Every row comes from one small tree of marks. Brackets hold a mark, then the marks that hang from it, in alphabetical order. Every link used is in the known rows. Which tree was each row made from?
(in the rows, 128 means zero)
Known rows
{zesak komat {roke {boguf falorep}}}: [111 130 120 128 145 171 146 126 111 117 110 140 161 174 112  95 128  82
  76 106]
{sesat {gogi fimer} romeg}: [121 109 149 176  83 124 128 138 176 125 143  81 148 120 137 143 168 130
 115 128]
{leruko {gogi {fimer boguf roke} {sesat {romeg falorep}}}}: [ 97  95 114 223  80 160 122 132 179 140 164  32 108  98 137 111 124  79
 106  70]
{zesak {roke {boguf falorep}}}: [121 115 135 140 156 157 126 144 127 115 107 103 152 160 126 106 119  79
  72  92]
{romeg falorep}: [110 115 135 147 131 125 121 112 136 120 116 133 125 126 112 117 119  90
 143 133]
{gogi {fimer boguf} {sesat {romeg falorep}}}: [100  83 136 194  92 151  96 115 185 137 142  61 136  90 121 121 119  65
 134 103]
{sesat gogi romeg}: [130 124 155 172  96 109 128 147 168 122 139 110 135 133 131 148 156 143
 131 144]
{boguf falorep roke}: [ 87 110 113 144 139 142 113 119 118 109 134 124 148 139 117 100 114 103
  91 101]
{boguf falorep}: [ 94 116 127 145 134 125 118 118 123 117 130 134 136 136 133 113 114 104
 122 120]
{leruko {gogi fimer {sesat {romeg {falorep boguf}}}}}: [108  88 124 241  78 143 114 126 181 133 134  48 108  88 117 125 122  95
 138 106]
{boguf roke}: [122 122 113 127 133 146 124 130 122 121 129 119 138 131 111 113 128 129
  96 109]
{leruko {gogi fimer}}: [126 123 108 174 100 138 147 138 132 121 150  85 113 107 147 130 146 122
 105 113]
{romeg {falorep {boguf roke}} {sesat {gogi fimer}}}: [ 89  73 140 199 127 168 115 114 202 102 126  75 117 114  95 106 135  85
  80  92]
{gogi fimer {sesat romeg}}: [110 101 131 162  81 139 120 118 160 153 152  69 155  97 129 131 137 114
 143 129]
{gogi fimer {sesat {romeg {falorep {boguf roke}}}}}: [ 94  70 122 197  98 163  90 111 182 134 118  56 146 100  87 104 116  91
 114  86]
{sesat {gogi fimer} {romeg {falorep boguf}}}: [111  85 156 213  96 130 103 129 204 112 109  75 130 119 111 131 147 106
 119 104]
{gogi sesat}: [116 119 120 139 111 137 125 119 135 140 135 103 143 118 134 131 110 116
 146 133]
{fimer boguf roke}: [125 123 116 127 140 152 120 139 144 130 134 101 112 137 140 114 115 123
  86  62]
{romeg falorep {sesat {gogi fimer}}}: [ 87  91 156 184 113 143 134 106 188 114 148  95 122 110 122 122 149  71
 126 142]
{leruko {gogi {fimer boguf roke} sesat}}: [111 111  89 187  94 172 133 139 156 134 163  32 114 106 167 119 116 106
  79  54]
{roke boguf}: [153 130 135 136 157 140 121 151 136 118 115 112 140 144 135 131 106 108
 111 110]

Which tree is each row?
[ 79  87 112 174 113 159  98 112 159 121 142  66 150 108 152 114  98  66
 102  79] : {gogi {fimer {boguf falorep}} sesat}
[124 101 150 182 124 121  99 126 172 129 105 118 107 120  90 120 121 114
 145 116] : {sesat {romeg {falorep boguf}}}
[105  86 127 192 110 151  90 118 174 133 112  85 134 114  81 109 104 104
 128 102] : {gogi {sesat {romeg {falorep {boguf roke}}}}}
[ 97 107 161 181 125 128 134 113 179 113 144 122 109 126 115 124 137  85
 141 156] : {romeg falorep {sesat gogi}}
[117 108 111 130 128 165 120 132 154 131 140  72 125 122 146 110 127 109
  68  47] : {gogi {fimer boguf roke}}
[127 118  98 183 115 171 144 151 147 136 151  31 139 127 167 121 103  96
  86  66] : {leruko {gogi {fimer {roke boguf}} sesat}}
[126 126 123 202  76 122 137 143 144 144 165  83 114 105 137 141 133 134
 151 147] : {leruko {gogi {sesat romeg}}}
[117  99 100 214  76 167 117 148 166 127 172  33 126  90 134 126 134 113
  77  79] : {leruko {gogi {fimer {boguf roke}} {sesat romeg}}}
[ 96 101 130 171 141 156 123 145 166 101 127  64 168 165 166 113 115  82
  62  56] : {sesat {gogi {fimer {roke {boguf falorep}}}}}
[ 99  87 108 235  79 164 110 133 173 120 160  39 121  86 117 114 125  76
  92  85] : {leruko {gogi {fimer {boguf roke}} {sesat {romeg falorep}}}}
[111  92 141 196 107 133  95 116 179 140 111  93 123 111  98 122 103 101
 162 121] : {gogi {sesat {romeg {falorep boguf}}}}
[105 103 149 163 109 144 143 121 180 122 161  87 127 112 137 133 156 110
 111 136] : {romeg {sesat {gogi fimer}}}
[102  97 158 195  88 121 121 124 184 116 132  88 144 118 121 132 162  94
 132 133] : {sesat {gogi fimer} {romeg falorep}}
[ 92  77 127 184  98 158 102 111 188 153 124  49 133 109 109 104 111  94
 127  70] : {gogi {fimer roke} {sesat {romeg {falorep boguf}}}}
[ 74  83 119 178  95 160 101 120 173 144 161  45 146 113 146 101 112  82
  96  56] : {gogi {fimer {boguf falorep} roke} {sesat romeg}}
[ 89  91 127 174 121 160 109 132 164 144 147  46 172 134 145 105  99  75
 102  71] : {gogi {fimer {roke {boguf falorep}}} {sesat romeg}}
[ 90 111 116 144 146 149 109 130 140 119 136 104 121 144 146 100 102  97
  81  54] : {fimer {boguf falorep} roke}
[ 92  88 138 181  85 137 113 102 168 145 141  73 151  95 113 120 130  77
 158 135] : {gogi fimer {sesat {romeg falorep}}}
